Every row comes from one small tree of marks. Brackets hold a mark, then the marks that hang from it, in alphabetical order. Every link used is in the known rows. Which tree was each row made from?
Known rows:
{zubane {vone {taga {lubuga levenod}}}}: [ 2.01  1.65 -2.12  9.00  0.40 -0.85 -1.51  0.56 -4.16 -0.06  1.16  0.40
 -2.07  2.40 -1.82 -1.67  0.04  0.44  0.97  1.02 -4.50  0.14  0.69 -0.05
 -0.92]
{taga {lubuga keratu levenod}}: [ 1.47  1.13 -1.82  6.67  0.43  0.74 -2.60 -0.12 -4.30  0.83  1.57 -3.77
 -3.80  2.04 -1.18 -1.93 -1.24  0.75  2.31 -1.94 -4.39  1.41 -0.96 -0.70
  0.36]
{zubane {vone keratu {taga lubuga}}}: [ 3.15  1.36 -0.62  8.41  0.77 -0.89  0.29  1.20 -3.66 -0.73  1.87  0.85
 -1.38  1.51 -2.02 -0.81  0.47  0.15  1.01  2.81 -3.53 -0.94  1.07  0.31
 -0.35]
{levenod {lubuga keratu taga}}: [ 2.62 -0.25  0.80  4.31  2.38 -0.21 -1.90 -0.37 -1.26  1.13  1.69  1.39
 -3.72  1.61  0.54 -1.89 -0.71  3.96  0.97  4.10 -2.90  0.69 -1.18  0.04
 -0.38]
{musa vokob}: [ 2.04  1.34  0.38  6.43  1.62  1.25  0.33  0.19 -3.67  1.07  1.62 -0.64
 -3.02  1.53 -1.42 -1.28  0.08 -0.56  0.80  2.89 -2.64 -1.72  0.36  2.02
  1.03]
{vone keratu}: [ 3.38  1.23 -0.03  4.63  0.74  0.21 -0.06  0.60 -1.68 -0.18  1.98 -1.41
 -2.26  0.69 -1.24 -0.98 -1.02 -1.10  1.75  2.67 -1.99 -1.24  0.44  0.62
  0.55]
{vone {keratu {lubuga levenod}} kibu zubane}: [ 3.76  2.47 -3.07  3.46 -0.23 -1.07 -0.61  0.87 -6.22  0.84  1.42 -4.24
 -2.48  1.00 -2.17 -0.69 -0.82 -1.92  2.53  4.86 -2.02 -1.82  1.70  0.67
  0.74]
{kibu {lubuga keratu}}: [ 2.10  1.09  0.53  3.91  1.41  0.88 -0.57 -0.80 -3.00 -1.02  1.70 -0.93
 -2.95  0.19 -0.26 -1.80 -2.29 -3.36  1.31  0.65 -2.08  0.37 -0.64  0.23
  0.78]
{zubane {vone keratu kibu}}: [ 3.97  1.03  1.17  6.38  0.53 -0.34  1.46  0.42 -4.85  0.36  1.35 -4.24
 -0.90  1.03 -2.49 -0.49 -0.61 -2.47  1.64  3.07 -1.94 -1.89  1.78  0.60
  0.46]
{zubane {vone keratu kibu {taga lubuga}}}: [ 3.67  1.51 -1.62  8.77  0.59 -1.21  1.29  0.90 -5.11 -0.41  1.47 -1.56
 -1.68  1.68 -2.62 -0.49  1.13 -0.31  1.27  2.42 -2.77 -1.46  1.83  0.69
 -1.17]
{keratu {lubuga {musa vokob} taga}}: [ 2.00  1.37  0.48  4.66  3.45  0.38 -2.16 -0.11 -5.48  3.29  2.50  4.46
 -4.51  2.19 -0.50 -1.46 -1.67  0.76  0.94  4.79 -2.96 -0.84 -0.25  1.30
  2.97]
{vokob musa}: [ 1.89  0.67  2.67  6.16  0.50  1.08 -1.90  0.09 -1.64 -0.97  1.72  1.10
 -2.16  1.34 -2.04 -1.30 -0.33 -3.15  1.41  1.45 -1.64 -1.09  0.42  2.05
  0.36]
{zubane {vone {keratu {lubuga taga}}}}: [ 3.15  0.52  1.39  5.00  0.83 -0.21 -1.44  0.63 -4.41  0.84  1.84  3.99
 -1.63  1.23 -1.25 -0.84 -2.05 -1.35  1.06  6.84 -2.86 -1.12  0.44  0.35
  2.73]
{vokob {musa lubuga}}: [ 2.16  1.93  3.03  6.36  0.05  0.30 -2.54  0.17 -4.25 -1.61  2.31  1.37
 -0.90  0.91 -2.50 -1.51 -0.17 -3.56  1.10  1.97 -3.13 -1.31  0.42  2.27
  0.55]
{levenod {lubuga keratu {musa vokob} taga}}: [ 2.50  0.54  1.47  5.28  4.93 -0.43 -1.16 -0.73 -4.86  4.54  2.79  0.62
 -4.16  2.28  0.65 -2.09 -0.38  5.78  0.99  3.94 -3.70  0.41 -1.06  0.44
  0.84]
{lubuga keratu levenod {musa vokob} taga}: [ 2.15  1.39 -1.05  4.83  4.43 -0.40 -2.19 -1.12 -7.75  6.03  3.38 -3.29
 -4.50  2.77 -0.19 -2.01 -1.63  5.22  1.93  3.04 -4.38  1.04 -1.12  0.11
  1.60]
{keratu {lubuga levenod {musa vokob} taga}}: [ 1.89  2.07 -1.35  5.01  3.09 -0.18 -3.10 -0.40 -6.39  4.52  2.52  2.46
 -4.53  2.63 -0.43 -2.01 -2.17  1.47  1.46  4.03 -4.03  0.00 -0.38  0.76
  2.71]
{vone keratu {kibu lubuga}}: [ 3.86  2.22 -1.64  4.65  0.36 -0.62  1.54 -0.10 -2.99 -0.91  1.45 -2.50
 -2.15  0.03 -1.25 -1.15 -1.75 -4.36  1.66  2.11 -1.37 -1.04  1.23  0.86
 -0.68]
{musa {lubuga keratu} vokob}: [ 2.20  2.23  1.85  5.93  1.87  1.10 -0.26 -0.34 -7.97  1.22  2.74 -2.62
 -2.08  1.09 -1.73 -1.51  0.25  0.46  0.89  3.00 -4.19 -1.08 -0.39  1.76
  2.02]
{zubane {vone keratu taga}}: [ 3.83  1.27  0.29  6.45  1.46 -0.81  0.93  0.63 -3.04 -0.29  2.08  0.39
 -1.10  1.04 -1.79 -0.75  0.04  0.03  0.92  5.20 -2.29 -1.65  1.35  0.77
  0.05]
{keratu {lubuga levenod musa}}: [ 2.11  2.08 -0.22  4.60  1.34  0.26 -3.59 -0.28 -3.81  1.59  1.81  1.47
 -3.99  1.83 -0.78 -1.91 -3.34 -2.35  2.22  0.16 -3.01  0.00 -0.09 -0.19
  2.54]
{vone kibu}: [ 2.90  1.12 -0.32  5.36  0.55  0.50  0.11 -0.03 -2.30 -0.54  0.90 -2.83
 -3.21  1.27 -1.89 -1.00 -0.53 -1.63  1.63  1.22 -1.26 -1.38  0.85  1.18
 -0.42]
{zubane {vone taga}}: [ 2.76  1.05  0.85  6.75  1.47 -0.22  0.00  0.31 -2.50 -0.90  1.38  1.58
 -1.68  1.42 -1.77 -1.03  0.12 -0.24  0.43  3.92 -2.23 -1.57  0.92  0.97
 -0.11]
{musa {lubuga levenod} vokob}: [ 2.28  3.42 -1.04  6.99  0.63 -0.07 -1.20 -0.09 -7.26  1.59  2.25 -2.44
 -1.71  1.62 -1.79 -2.00 -0.14  0.27  1.03  2.86 -5.27 -1.05  0.38  1.63
  0.80]
{taga {lubuga keratu musa}}: [ 1.91  0.80  0.89  5.73  2.50  0.71 -2.44 -0.31 -4.58  0.93  2.37 -1.94
 -4.14  1.80 -0.85 -1.59 -1.77  0.22  2.21 -2.72 -3.59  1.00 -1.05 -0.83
  1.09]

Which tree is each row?
[ 1.42  1.85 -0.87  7.54  3.17  0.52 -1.94 -0.58 -7.80  4.24  2.76 -4.46
 -4.21  2.79 -0.97 -2.06 -0.88  2.26  2.19 -1.99 -5.28  1.14 -0.82 -0.15
  1.49]
{taga {lubuga keratu levenod {musa vokob}}}
[ 3.53  1.77 -3.50  7.56  0.64 -0.91  0.84  0.88 -3.33 -0.58  1.72 -1.91
 -3.24  1.51 -2.14 -0.69  1.29  0.97  1.64  1.88 -2.11 -1.22  1.36  1.07
 -1.89]
{vone keratu kibu {taga lubuga}}
[ 2.20  1.66 -1.43  3.75  2.13 -0.66 -4.47 -0.40 -4.15  2.80  2.12  3.15
 -4.63  2.24 -0.12 -1.99 -3.59  0.76  2.00  2.81 -3.44  0.71 -0.62 -0.33
  2.03]
{keratu {lubuga levenod musa taga}}
[ 2.15  2.56 -1.42  5.38  2.18 -0.49 -1.97 -0.72 -9.09  3.85  3.09 -2.84
 -2.73  2.03 -1.08 -2.05 -0.35  4.26  1.18  5.22 -5.75  0.30 -1.03  0.99
  1.20]
{musa {lubuga keratu levenod taga} vokob}
[ 1.92  1.72  1.00  5.25  1.24 -0.61 -4.25 -0.81 -7.22  1.90  3.16 -0.86
 -2.01  1.84 -1.63 -2.10 -0.72  1.62  1.76  3.79 -4.77  1.05 -0.97  1.09
  0.65]
{vokob {musa {lubuga keratu levenod taga}}}
[ 2.42  0.77  2.80  5.98  4.11  0.52 -0.47 -0.70 -4.64  3.23  2.53 -1.36
 -3.51  1.85 -0.08 -2.02 -0.20  2.66  1.19  1.30 -3.17 -0.18 -0.54  0.72
  1.33]
{levenod {lubuga keratu {musa vokob}}}
[ 2.29  2.02 -3.34  4.03  0.83 -1.21 -2.20 -0.59 -2.62  0.61  1.55  1.21
 -3.26  1.15  0.29 -2.40 -3.01 -0.45  1.11  3.32 -3.56  1.24 -0.47  0.02
 -0.97]
{kibu {lubuga levenod taga}}
[ 2.81  1.11  0.73  5.78  4.11 -0.91 -1.17 -0.19 -3.33  3.61  2.32  2.91
 -3.86  2.26  0.59 -2.11 -0.48  4.55  0.59  4.26 -3.72 -0.19 -0.18  0.97
 -0.01]
{levenod {lubuga {musa vokob} taga}}
[ 1.99  1.24 -2.33  4.18  0.57  0.01 -3.50  0.00 -3.24  1.30  1.34  3.50
 -4.03  2.01 -0.64 -1.82 -2.48  0.24  1.51  4.21 -3.17  0.15 -0.45  0.25
  1.46]
{keratu {lubuga levenod taga}}
[ 3.35  1.57 -0.32  2.60  0.40 -0.13 -0.73  1.35 -3.74 -0.79  1.76  0.32
 -2.29  0.30 -1.48 -0.53 -0.77 -2.27  1.72  5.79 -1.77 -2.14  1.02  0.88
  1.71]
{vone {keratu lubuga} zubane}
[ 3.18  2.21 -1.73  3.39  0.68 -1.14  0.88  0.19 -4.20 -1.90  0.88 -3.24
 -2.50  0.12 -1.41 -1.06 -0.70 -3.31  1.25  2.96 -1.37 -1.21  1.33  1.17
 -1.62]
{vone {kibu lubuga} zubane}
[ 3.28  2.75 -5.29  5.64  0.66 -2.20 -0.63  1.51 -4.70  0.10  2.15 -3.00
 -2.67  1.56 -1.52 -1.17  1.12  3.33  1.90  3.61 -4.02 -0.39  1.07  0.20
 -2.14]
{vone keratu {taga {lubuga levenod}} zubane}
[ 2.10  0.74 -0.56  3.30  2.16 -0.05 -1.45 -0.85 -2.84  0.20  2.03  0.98
 -3.55  0.63  0.36 -1.86 -2.54 -0.07  1.08  3.51 -2.55  1.18 -1.21  0.21
  0.26]
{kibu {lubuga keratu taga}}
[ 4.56  2.12 -2.91  3.53  1.45 -1.94  1.90  1.15 -4.29 -0.41  2.07 -4.51
 -2.47  0.79 -2.17 -0.13  1.69  1.86  1.66  6.53 -0.97 -2.57  1.99  1.48
 -2.11]
{vone keratu kibu taga zubane}
[ 2.05  1.94  1.48  4.91  3.96  0.73 -0.06 -1.25 -6.28  2.30  2.89 -1.71
 -3.45  0.91 -0.16 -1.97 -2.11 -1.73  1.26  0.28 -2.93  0.20 -0.62  0.78
  1.93]
{kibu {lubuga keratu {musa vokob}}}
[ 2.51  2.18 -1.15  4.16  1.17 -0.91 -3.39 -0.63 -6.92  2.09  2.74 -1.91
 -2.79  1.62 -0.78 -2.06 -1.59  3.70  1.64  4.12 -5.23  1.05 -1.23 -0.21
  0.57]
{musa {lubuga keratu levenod taga}}
[ 4.05  1.98 -2.15  3.32  1.70 -1.62  0.83  1.33 -2.94 -0.56  2.42 -1.70
 -2.26  0.59 -1.39 -0.47  1.22  2.21  1.31  6.72 -1.64 -2.18  1.30  1.16
 -1.34]
{vone keratu taga zubane}
[ 2.09  1.40 -2.58  3.41  1.65 -0.71 -2.38 -1.19 -4.21  1.60  2.01 -0.94
 -3.68  1.14  0.41 -2.37 -3.15  0.94  1.50  2.81 -3.70  1.95 -1.31 -0.40
 -0.02]
{kibu {lubuga keratu levenod taga}}
[ 3.07  0.79 -0.76  3.77  0.89  0.09 -1.75  0.61 -2.49  0.57  2.04  3.84
 -3.31  1.08 -0.54 -0.98 -1.92 -0.39  1.45  6.29 -2.19 -0.91 -0.02  0.86
  1.94]
{vone {keratu {lubuga taga}}}
[ 1.61  1.58 -0.85  6.12  2.14  0.06 -3.47 -0.58 -5.55  2.39  2.35 -3.86
 -4.31  2.29 -0.68 -2.11 -2.21  1.13  2.81 -3.41 -4.64  1.85 -1.12 -1.39
  0.85]
{taga {lubuga keratu levenod musa}}
[ 1.95  1.46  4.17  5.71  0.79  0.85 -2.52 -0.43 -5.83 -0.78  2.84 -0.56
 -1.26  0.92 -2.40 -1.49 -0.04 -2.26  1.59  1.71 -3.30 -0.51 -0.34  1.76
  1.57]
{vokob {musa {lubuga keratu}}}
[ 2.58  1.31  0.25  5.02  4.01 -0.25 -1.02 -0.23 -5.05  3.77  2.74  0.52
 -4.09  2.24 -0.36 -1.49 -1.22  2.97  1.01  4.13 -3.36 -0.50 -0.29  1.13
  0.98]
{lubuga {musa vokob} taga}
[ 2.01  1.89  0.15  5.42  3.80  0.55 -1.34 -1.08 -7.28  4.64  3.01 -5.03
 -3.96  2.31 -0.78 -1.95 -1.38  1.99  2.20  0.32 -3.91  0.49 -0.65  0.27
  2.14]
{lubuga keratu levenod {musa vokob}}
[ 2.60  1.71 -1.67  3.99  2.72 -1.34 -3.48 -0.50 -3.65  3.18  2.41 -0.62
 -4.32  2.32  0.00 -2.06 -2.79  3.26  2.00  2.33 -3.87  1.15 -0.71 -0.54
 -0.03]
{lubuga levenod musa taga}
[ 2.46  1.10  0.15  2.63  3.84 -0.67 -2.08 -1.26 -4.28  1.64  2.89  0.87
 -4.11  0.89  0.75 -2.05 -3.63  0.45  1.57  2.14 -2.84  1.58 -1.34 -0.53
  0.77]
{kibu {lubuga keratu musa taga}}
[ 2.52  2.28 -0.08  5.71  1.80 -0.30 -1.01  0.24 -6.76  1.53  2.54  1.23
 -2.28  1.55 -1.17 -1.58 -0.01  2.31  0.23  6.15 -4.67 -1.26 -0.11  2.00
  0.60]
{musa {lubuga taga} vokob}
[ 2.85  0.17  1.65  3.79  3.92 -0.73 -2.49 -0.75 -2.57  2.67  2.54  1.22
 -4.24  1.89  0.95 -2.06 -1.69  4.93  1.55  2.69 -3.04  1.12 -1.28 -0.71
  0.12]
{levenod {lubuga keratu musa taga}}
[ 2.21  2.42  0.67  5.08  3.08  0.14  0.05 -0.61 -4.64  1.47  2.41  0.41
 -3.09  1.00 -0.24 -1.95 -2.14 -2.75  0.83  0.91 -2.92 -0.44  0.26  1.30
  1.07]
{kibu {lubuga {musa vokob}}}
[ 2.42  1.49  1.45  3.46  3.08  0.27 -1.40 -1.23 -3.78  0.49  2.53 -0.88
 -3.50  0.55  0.04 -1.97 -3.36 -2.35  1.85 -0.59 -2.27  1.08 -0.80 -0.43
  1.22]
{kibu {lubuga keratu musa}}
[ 2.56  1.41  0.86  3.83  1.70 -0.28 -2.45 -0.38 -5.83  0.59  2.72 -0.36
 -2.78  1.08 -0.81 -1.54 -1.20  2.76  1.25  4.65 -4.07  0.24 -1.21  0.28
  0.84]
{musa {lubuga keratu taga}}
[ 2.31  1.74  0.79  5.12  2.58  0.16 -1.07 -0.36 -8.21  2.51  3.09 -0.81
 -2.64  1.54 -1.21 -1.55  0.13  3.21  0.68  5.80 -4.66 -0.60 -0.94  1.59
  1.50]
{musa {lubuga keratu taga} vokob}
[ 3.03  0.70  0.99  4.41  3.14 -1.32 -2.47 -0.13 -0.64  1.71  1.99  3.38
 -3.97  1.82  0.88 -2.17 -1.74  3.85  1.10  3.27 -3.12  0.48 -0.53 -0.14
 -0.72]
{levenod {lubuga musa taga}}
[ 2.60  0.38  0.95  3.01  4.00 -0.12 -2.59 -0.80 -4.37  2.79  2.95 -0.69
 -4.57  1.81 -0.02 -1.53 -2.21  3.44  1.99  2.70 -2.77  0.90 -1.41 -0.50
  1.17]
{lubuga keratu musa taga}
[ 2.10  0.72 -1.93  4.00  1.85 -0.24 -2.80 -0.71 -4.18  2.76  2.14 -2.42
 -4.10  1.99 -0.41 -1.83 -1.74  3.95  1.97  3.38 -3.54  1.25 -1.33 -0.29
  0.37]
{lubuga keratu levenod taga}
[ 2.33  1.62  2.13  5.27  0.79 -0.55 -3.31  0.03 -4.48 -0.31  2.61  3.22
 -1.62  1.33 -1.77 -1.54 -0.13 -0.44  0.84  4.63 -3.71 -0.60 -0.11  2.01
  0.08]
{vokob {musa {lubuga taga}}}
[ 2.04  1.11  2.92  4.88  1.66 -0.03 -3.41 -0.49 -6.49  0.51  3.18  1.02
 -1.90  1.31 -1.64 -1.58 -0.23  0.57  1.32  4.46 -3.72  0.15 -0.88  1.57
  1.04]
{vokob {musa {lubuga keratu taga}}}
[ 2.32  1.04  0.55  3.40  2.43 -0.04 -3.66 -0.01 -3.07  1.49  2.17  5.21
 -4.50  1.73 -0.33 -1.48 -2.94 -0.02  1.57  3.54 -2.41 -0.25 -0.52  0.15
  2.22]
{keratu {lubuga musa taga}}
[ 2.18  1.48  0.21  4.00  4.77 -0.24 -0.79 -1.26 -6.84  3.58  3.24  0.11
 -4.03  1.38  0.54 -2.02 -2.33  1.57  0.98  3.44 -3.45  0.85 -1.17  0.56
  1.50]
{kibu {lubuga keratu {musa vokob} taga}}
[ 3.92  1.80  0.47  5.83  0.32 -0.84  1.88 -0.07 -4.83 -0.68  1.31 -2.64
 -0.45  0.12 -1.66 -0.96 -1.87 -5.38  1.24  2.55 -2.00 -1.16  1.67  0.56
 -0.04]
{zubane {vone keratu {kibu lubuga}}}
[ 2.94  1.34  2.68  4.93  2.72 -0.37  0.00 -1.39 -7.26  0.97  1.97 -3.45
 -2.10  0.82 -1.18 -1.43 -3.05 -3.91  1.66 -0.36 -2.27  0.25  0.41 -0.47
  1.24]
{zubane {vone {kibu {lubuga keratu musa}}}}
[ 2.54  1.65 -3.16  3.71  1.54 -1.08 -1.29 -1.39 -5.38  2.01  1.67 -3.45
 -3.86  1.35 -0.32 -1.99 -2.37  0.41  1.84  2.58 -2.87  1.52 -0.49 -0.08
 -0.84]
{vone {kibu {lubuga keratu levenod taga}}}
[ 3.74  2.35 -2.42  4.73  2.86 -2.25 -0.37  1.39 -4.64  0.37  2.97 -1.62
 -3.22  1.31 -1.18 -0.80  0.56  2.91  1.88  3.10 -3.24 -0.96  0.85  0.10
 -1.39]
{vone keratu {taga {lubuga musa}} zubane}
[ 1.85  2.58 -0.52  5.04  3.59  0.09 -0.91 -1.53 -7.44  3.65  2.89 -3.54
 -3.49  1.43 -0.07 -2.47 -2.54 -0.81  1.77 -0.02 -3.94  1.09 -0.65  0.21
  1.73]
{kibu {lubuga keratu levenod {musa vokob}}}
[ 4.02  1.35 -2.01  1.94  0.79 -1.42 -0.42  1.13 -5.38  0.78  1.69 -0.58
 -3.09  0.91 -1.55 -0.24 -0.43  0.56  1.77  8.25 -1.49 -1.89  1.16  1.11
  0.47]
{vone {keratu {lubuga taga}} kibu zubane}
[ 1.88  1.76 -1.40  4.44  0.98  0.29 -1.57 -1.09 -3.85  0.29  1.75 -2.76
 -3.12  0.70 -0.20 -2.32 -2.76 -2.33  1.76  0.12 -3.16  1.28 -0.78 -0.25
  0.38]
{kibu {lubuga keratu levenod}}
[ 2.70  2.71 -1.90  5.16  0.39 -1.45 -3.33 -0.12 -5.18  1.09  2.19 -0.22
 -2.40  1.64 -0.86 -2.09 -1.82  2.50  1.25  4.46 -5.09  0.38 -0.46  0.18
 -0.39]
{musa {lubuga levenod taga}}
